Each row was made from one small tree. The marks that hang from a mark follow it in brackets, in the order of their numbers. Every link used is in the known rows. Write each row's tree.
Known rows:
k_656{k_962}: [2.257,-0.234,1.562,0.158,-0.310,-2.876,2.106,0.103,-1.271,0.188,-1.094,2.673,0.804,-1.567,0.644,1.927,-1.613,-0.553,-1.232,-0.667,-0.997,-1.057]
k_49{k_570{k_656{k_962} k_684}}: [1.418,-1.954,2.300,2.458,-3.239,-1.425,0.730,-0.185,0.879,-0.339,3.230,0.896,-0.322,-0.118,-1.848,3.075,-3.290,-0.022,-1.142,1.422,-0.531,-1.932]
k_604{k_863{k_49} k_869 k_962{k_425}}: [-0.859,0.447,-0.323,-0.556,1.717,0.700,-1.095,0.983,-0.215,0.663,1.551,0.745,-0.742,-0.626,0.020,-0.210,3.927,0.276,-0.973,-0.597,1.806,0.515]
k_869{k_604{k_863{k_425{k_962}}}}: [0.327,1.855,-1.610,1.095,1.950,0.165,-2.316,1.287,-1.901,-0.187,-3.308,-2.212,1.501,-0.994,0.903,-1.224,1.025,0.222,2.423,-0.938,-1.261,-0.317]
k_425{k_962{k_604{k_863{k_49{k_570}}}}}: [-2.267,-2.494,-0.122,-2.507,0.217,-0.590,0.998,-0.103,1.105,0.140,-1.457,-3.217,1.465,0.471,-0.513,-1.429,-2.515,-0.081,2.631,1.042,0.802,1.774]
k_656{k_962{k_604{k_863{k_425}}}}: [0.028,-0.597,-2.017,-0.211,-1.468,-1.416,0.207,0.044,0.920,0.611,-1.308,0.094,0.629,-0.883,0.003,-1.862,-1.127,0.014,-0.435,-0.967,-1.088,-1.063]
k_962{k_425 k_604{k_863 k_869}}: [-0.768,-0.639,-3.041,0.367,0.976,3.169,1.038,-0.589,1.260,-0.275,1.174,-2.389,-1.816,1.429,-0.189,-2.985,0.520,-2.066,-1.774,-0.481,1.903,-0.793]
k_425{k_962{k_604{k_869}}}: [-0.934,-0.126,-1.341,-1.309,2.115,1.486,1.774,-1.415,0.832,-1.723,-2.028,-1.020,-0.244,-1.095,0.158,-1.365,-0.619,-0.503,0.198,-0.399,-0.046,1.144]
k_570{k_656 k_684}: [2.012,0.603,2.049,0.854,-1.735,1.145,-0.925,-0.694,-0.517,0.303,2.286,0.833,-1.617,0.511,-1.029,2.796,-1.162,0.503,-0.993,1.071,-0.374,-1.731]
k_604{k_863{k_49 k_425} k_869 k_962}: [-1.650,2.227,0.045,-0.463,1.204,-1.073,-2.217,0.297,-0.157,0.266,-0.065,2.954,0.428,-2.231,-0.737,-1.201,5.671,2.425,0.645,-0.383,0.149,0.418]
k_570{k_656{k_962}}: [3.499,0.098,2.057,0.481,-2.157,-1.920,0.593,-0.321,-0.981,0.785,-0.260,2.463,0.753,-0.393,0.615,3.119,-2.057,0.188,-0.226,0.853,-1.307,-0.758]
k_863{k_49{k_570}}: [0.068,-0.055,3.694,-0.346,-0.463,-2.452,1.782,-0.643,-0.846,-0.044,-0.362,2.188,1.016,0.795,0.025,1.046,-0.244,0.353,1.597,1.709,0.367,1.071]
k_656{k_962{k_425 k_604{k_869}}}: [0.565,-0.430,-2.082,0.545,0.135,0.608,2.379,-0.503,1.522,-1.757,0.130,0.519,-1.033,0.789,0.941,-0.408,-0.846,-1.801,-3.241,-1.155,0.745,0.703]
k_869{k_604{k_863 k_962{k_425}}}: [-0.063,-0.377,-0.678,1.695,2.140,3.182,-1.259,1.720,-1.982,1.326,1.420,-2.898,-1.060,0.999,0.670,-0.191,0.734,-1.782,-0.335,-0.681,0.325,-2.126]
k_604{k_863 k_869 k_962{k_425}}: [-0.299,-0.320,-1.322,1.098,1.878,2.463,-0.227,0.635,-0.483,0.599,1.756,-0.639,-1.564,-0.682,-0.306,-0.752,2.307,-1.028,-1.682,-1.284,0.912,-1.626]
k_962{k_425 k_604{k_863{k_49} k_869}}: [-1.215,0.160,-2.277,-1.306,0.707,1.531,0.161,-0.444,1.604,-0.347,0.588,-1.154,-0.955,1.729,0.176,-2.169,2.027,-0.830,-1.005,0.287,2.586,1.489]
k_962{k_425}: [2.861,0.882,0.818,0.557,0.605,0.362,1.025,0.009,-1.910,-0.224,-0.604,0.797,-0.706,1.683,1.824,1.665,-1.028,-1.206,-1.322,-0.748,-0.065,0.389]
k_863{k_49{k_570} k_425{k_962}}: [0.384,1.551,2.033,-0.795,-0.078,-3.446,-0.098,0.136,-0.942,-1.623,-3.452,1.776,2.772,-0.118,0.996,1.661,-0.192,1.950,2.919,0.214,-1.220,3.928]
k_425{k_962}: [1.844,0.412,1.053,-1.147,1.598,-0.948,1.197,0.049,-1.926,-0.431,-3.063,0.360,0.992,-1.224,1.166,1.604,-1.760,0.062,0.889,-1.125,-1.246,0.540]
k_604{k_869 k_962}: [-0.568,0.466,1.433,0.417,1.946,0.808,0.934,-0.740,-0.869,-0.258,0.780,2.547,-0.944,-2.133,-0.582,0.106,2.180,0.285,-0.616,-0.443,-0.320,-1.442]
k_49{k_570{k_656{k_962{k_604}} k_684}}: [-0.277,-3.289,1.151,1.155,-3.663,0.410,1.233,-0.944,2.549,-0.667,3.657,-1.071,-1.177,0.937,-1.868,1.466,-4.565,-0.636,-1.299,1.840,-0.307,-1.541]
k_656{k_962{k_425 k_604{k_863 k_869}}}: [-0.094,-1.647,-3.548,0.717,0.137,0.776,1.521,0.176,1.840,-0.335,0.796,-1.486,-0.990,0.151,-0.051,-2.285,-0.366,-2.173,-2.844,-1.133,1.435,-0.663]
k_604{k_962}: [0.393,-0.191,2.690,-0.460,1.116,0.286,0.956,-0.236,-1.972,0.697,0.268,1.943,-0.539,-1.134,0.292,1.338,-0.436,0.337,-0.126,-0.563,-1.060,-1.414]

Which tree is each row?
[-2.021,1.865,-1.735,-1.272,0.079,-0.364,-1.057,-1.102,1.662,-0.459,-0.853,1.091,0.091,-0.229,-0.627,-3.321,3.880,1.272,0.611,0.435,1.059,1.230]	k_962{k_604{k_863{k_49 k_425} k_869}}
[-1.396,0.351,0.515,-1.831,-0.475,-1.616,0.527,-0.695,0.789,-2.004,-3.252,0.011,1.858,0.962,0.888,0.111,-1.738,1.429,2.818,0.511,-1.082,4.342]	k_863{k_49{k_570} k_425{k_962{k_604}}}
[0.017,-1.539,-1.601,0.042,-1.394,1.041,0.236,-1.075,2.310,0.488,1.481,-0.704,-0.251,-0.887,-1.483,-1.490,-0.359,-0.510,-0.739,1.102,0.547,-1.795]	k_570{k_656{k_962{k_604{k_863 k_869}}}}
[-1.526,-1.229,-2.820,-1.473,2.162,1.787,0.883,-0.687,1.049,-0.314,-1.433,-2.961,-0.079,-1.649,-0.867,-3.114,-0.092,-0.727,0.337,-0.660,0.637,-0.349]	k_425{k_962{k_604{k_863 k_869}}}
[-0.423,0.585,0.254,0.225,1.751,1.556,-1.959,1.937,-1.736,1.329,0.951,-1.790,-0.339,1.265,1.159,0.572,2.071,-0.619,0.226,0.025,1.207,-0.060]	k_869{k_604{k_863{k_49} k_962{k_425}}}
[-0.256,0.810,0.278,0.147,0.521,-0.131,-1.508,0.710,-1.394,1.373,-0.209,1.228,0.113,-1.624,-0.427,-0.532,1.422,1.114,0.518,-1.172,-1.534,-1.787]	k_604{k_863{k_425} k_962}
[0.127,1.984,-2.151,0.459,1.866,-0.527,-1.275,0.185,-0.341,-0.876,-2.870,0.091,1.110,-2.534,-0.100,-1.775,2.543,0.932,1.023,-1.601,-0.721,0.177]	k_604{k_863{k_425{k_962}} k_869}
[1.961,-1.360,-0.915,0.588,-2.889,1.584,-0.120,-0.283,1.795,-0.854,3.014,-1.214,-2.178,2.203,-0.021,2.663,-4.044,-0.985,-3.543,0.040,0.038,-0.262]	k_570{k_656{k_962{k_425 k_604}} k_684}
[-1.195,1.358,-0.795,0.988,1.286,0.556,-1.321,0.059,-0.402,0.510,0.460,1.789,-0.310,-2.567,-1.055,-1.867,4.105,1.173,-0.081,-1.119,-0.675,-1.799]	k_604{k_863{k_425} k_869 k_962}
[-0.935,-1.607,1.560,0.131,0.010,0.035,0.064,1.181,-0.486,1.352,1.908,-0.571,0.114,1.123,-0.206,0.839,0.068,-0.198,0.445,0.331,1.133,0.613]	k_604{k_863{k_49{k_570}} k_962{k_425}}
[-0.629,0.354,-1.221,-1.784,-1.836,-3.066,-0.692,0.204,1.148,0.535,-1.663,1.224,1.340,-0.550,0.113,-1.111,0.266,1.108,0.133,-0.442,-0.202,1.326]	k_656{k_962{k_604{k_863{k_49 k_425}}}}
[-1.162,-1.945,-0.354,-0.810,-0.888,0.723,1.178,-0.126,1.320,0.413,1.197,-2.577,-0.172,3.246,0.180,-1.185,-1.676,-1.327,0.394,1.156,1.977,1.626]	k_962{k_425 k_604{k_863{k_49{k_570}}}}
[-1.698,-0.753,-1.925,-0.380,1.138,2.099,1.275,-1.365,1.257,0.493,0.800,-1.284,-1.144,-0.630,-1.345,-3.762,0.989,-1.146,-0.539,0.393,1.287,-2.016]	k_962{k_604{k_863 k_869}}
[-0.739,1.078,1.381,-0.027,-0.392,-2.705,-0.935,0.532,0.254,-2.080,-1.141,1.017,1.127,-0.441,-0.379,2.002,-0.426,2.117,1.054,-0.184,-0.786,2.910]	k_863{k_49{k_570{k_684}} k_425{k_962}}
[-0.481,1.952,-0.221,-3.229,0.204,-1.528,-0.551,-0.505,0.105,-1.661,-4.201,0.674,1.378,0.293,1.731,0.591,-0.535,2.043,1.796,-0.450,-1.174,4.274]	k_863{k_49 k_425{k_962{k_604}}}
[0.719,-2.782,1.650,0.524,-3.178,-0.333,2.179,-1.306,1.549,-0.129,1.319,-0.228,0.311,1.300,-0.448,1.140,-4.522,-0.756,0.537,2.243,-0.846,-0.506]	k_49{k_570{k_656{k_962{k_604}}}}
[0.553,1.721,2.817,1.122,-3.336,-1.425,-2.026,-0.688,0.602,-0.985,1.839,2.213,0.098,1.743,-0.791,2.828,0.395,2.445,0.940,2.352,-0.518,1.324]	k_863{k_49{k_570{k_656 k_684}} k_425}
[-0.290,0.451,0.616,-0.759,0.021,-2.900,-0.885,0.802,-0.382,-0.277,-2.827,-0.247,2.867,-0.626,0.192,-0.037,0.349,1.582,3.149,0.058,-0.452,2.378]	k_604{k_863{k_49{k_570} k_425{k_962}}}
[0.850,-2.163,-2.455,-0.394,-0.815,0.574,1.493,0.652,0.736,0.588,0.276,-2.115,-0.543,1.072,0.636,-0.725,-2.968,-2.068,-2.258,-1.363,0.514,-0.628]	k_656{k_962{k_425 k_604{k_863}}}
[-0.616,0.415,-1.486,-0.751,-0.596,0.819,-0.399,-0.664,0.173,0.412,-0.956,-0.630,-0.284,0.459,-0.327,-2.509,-0.198,0.026,0.462,-0.410,-0.787,-0.874]	k_962{k_604{k_863{k_425}}}
[-1.374,-0.394,0.070,0.324,1.983,1.242,-0.016,-0.094,-0.454,1.265,1.515,0.535,-0.662,-2.591,-1.461,-1.571,2.845,-0.030,-0.374,-0.471,0.444,-2.999]	k_604{k_863 k_869 k_962}
[0.517,0.610,0.866,1.872,2.050,2.768,-0.386,0.909,-2.231,-0.076,0.745,-0.823,-1.279,1.511,1.762,1.562,0.326,-1.420,-0.750,-0.565,-0.275,-0.831]	k_869{k_604{k_962{k_425}}}
[0.850,-1.632,0.179,-0.147,-2.967,0.664,0.096,-0.792,1.849,-0.303,2.380,-0.137,-1.554,0.283,-1.101,2.025,-3.493,-0.052,-2.191,0.712,-0.427,-1.357]	k_570{k_656{k_962{k_604}} k_684}
[-1.409,2.197,0.703,0.235,1.135,-0.400,-3.209,1.142,-1.587,1.177,-0.413,0.479,0.717,-0.421,0.229,-0.475,4.092,1.455,2.039,0.411,-0.394,-0.225]	k_869{k_604{k_863{k_49 k_425} k_962}}
[-1.190,-0.877,-0.961,-3.818,1.020,-0.432,-0.202,0.053,0.522,0.730,-2.526,-2.472,1.028,-0.344,0.179,-1.083,-1.173,0.365,1.847,-0.027,0.733,2.044]	k_425{k_962{k_604{k_863{k_49}}}}
[2.493,-1.604,1.224,3.151,-3.219,-0.119,0.445,0.463,1.004,-0.814,3.611,-0.247,-0.940,1.896,-0.552,3.971,-3.602,-0.824,-2.633,0.648,-0.025,-0.678]	k_49{k_570{k_656{k_962{k_425}} k_684}}
[0.516,0.819,0.230,1.082,2.018,1.899,0.745,0.002,-0.900,-0.562,1.243,1.561,-1.524,-0.230,0.803,0.891,1.760,-0.751,-2.128,-1.163,0.255,-0.183]	k_604{k_869 k_962{k_425}}
[0.756,-0.781,-0.115,0.233,1.181,1.746,-0.413,1.134,-1.515,1.807,1.180,-1.101,-1.109,0.085,0.459,0.614,-0.365,-1.047,-1.067,-1.587,0.186,-1.653]	k_604{k_863 k_962{k_425}}
[2.054,1.409,2.972,0.942,-3.763,-4.350,-0.539,-0.297,0.201,-0.623,-0.498,3.833,2.457,0.755,0.544,3.146,-0.269,2.141,1.686,2.044,-1.396,2.358]	k_863{k_49{k_570{k_656{k_962}}} k_425}
[0.425,2.210,-0.415,2.080,0.804,0.450,-1.658,0.656,-1.882,0.616,-1.344,-0.683,0.479,0.138,0.455,-1.780,2.322,-0.128,1.353,0.278,-0.509,-2.024]	k_869{k_604{k_863{k_425}}}
[-0.358,1.110,0.915,-0.146,1.146,-0.483,-1.251,0.734,-1.720,1.362,-0.611,-0.407,0.759,0.272,0.362,-0.858,2.485,-0.240,1.593,1.403,1.200,-0.629]	k_869{k_604{k_863{k_49}}}
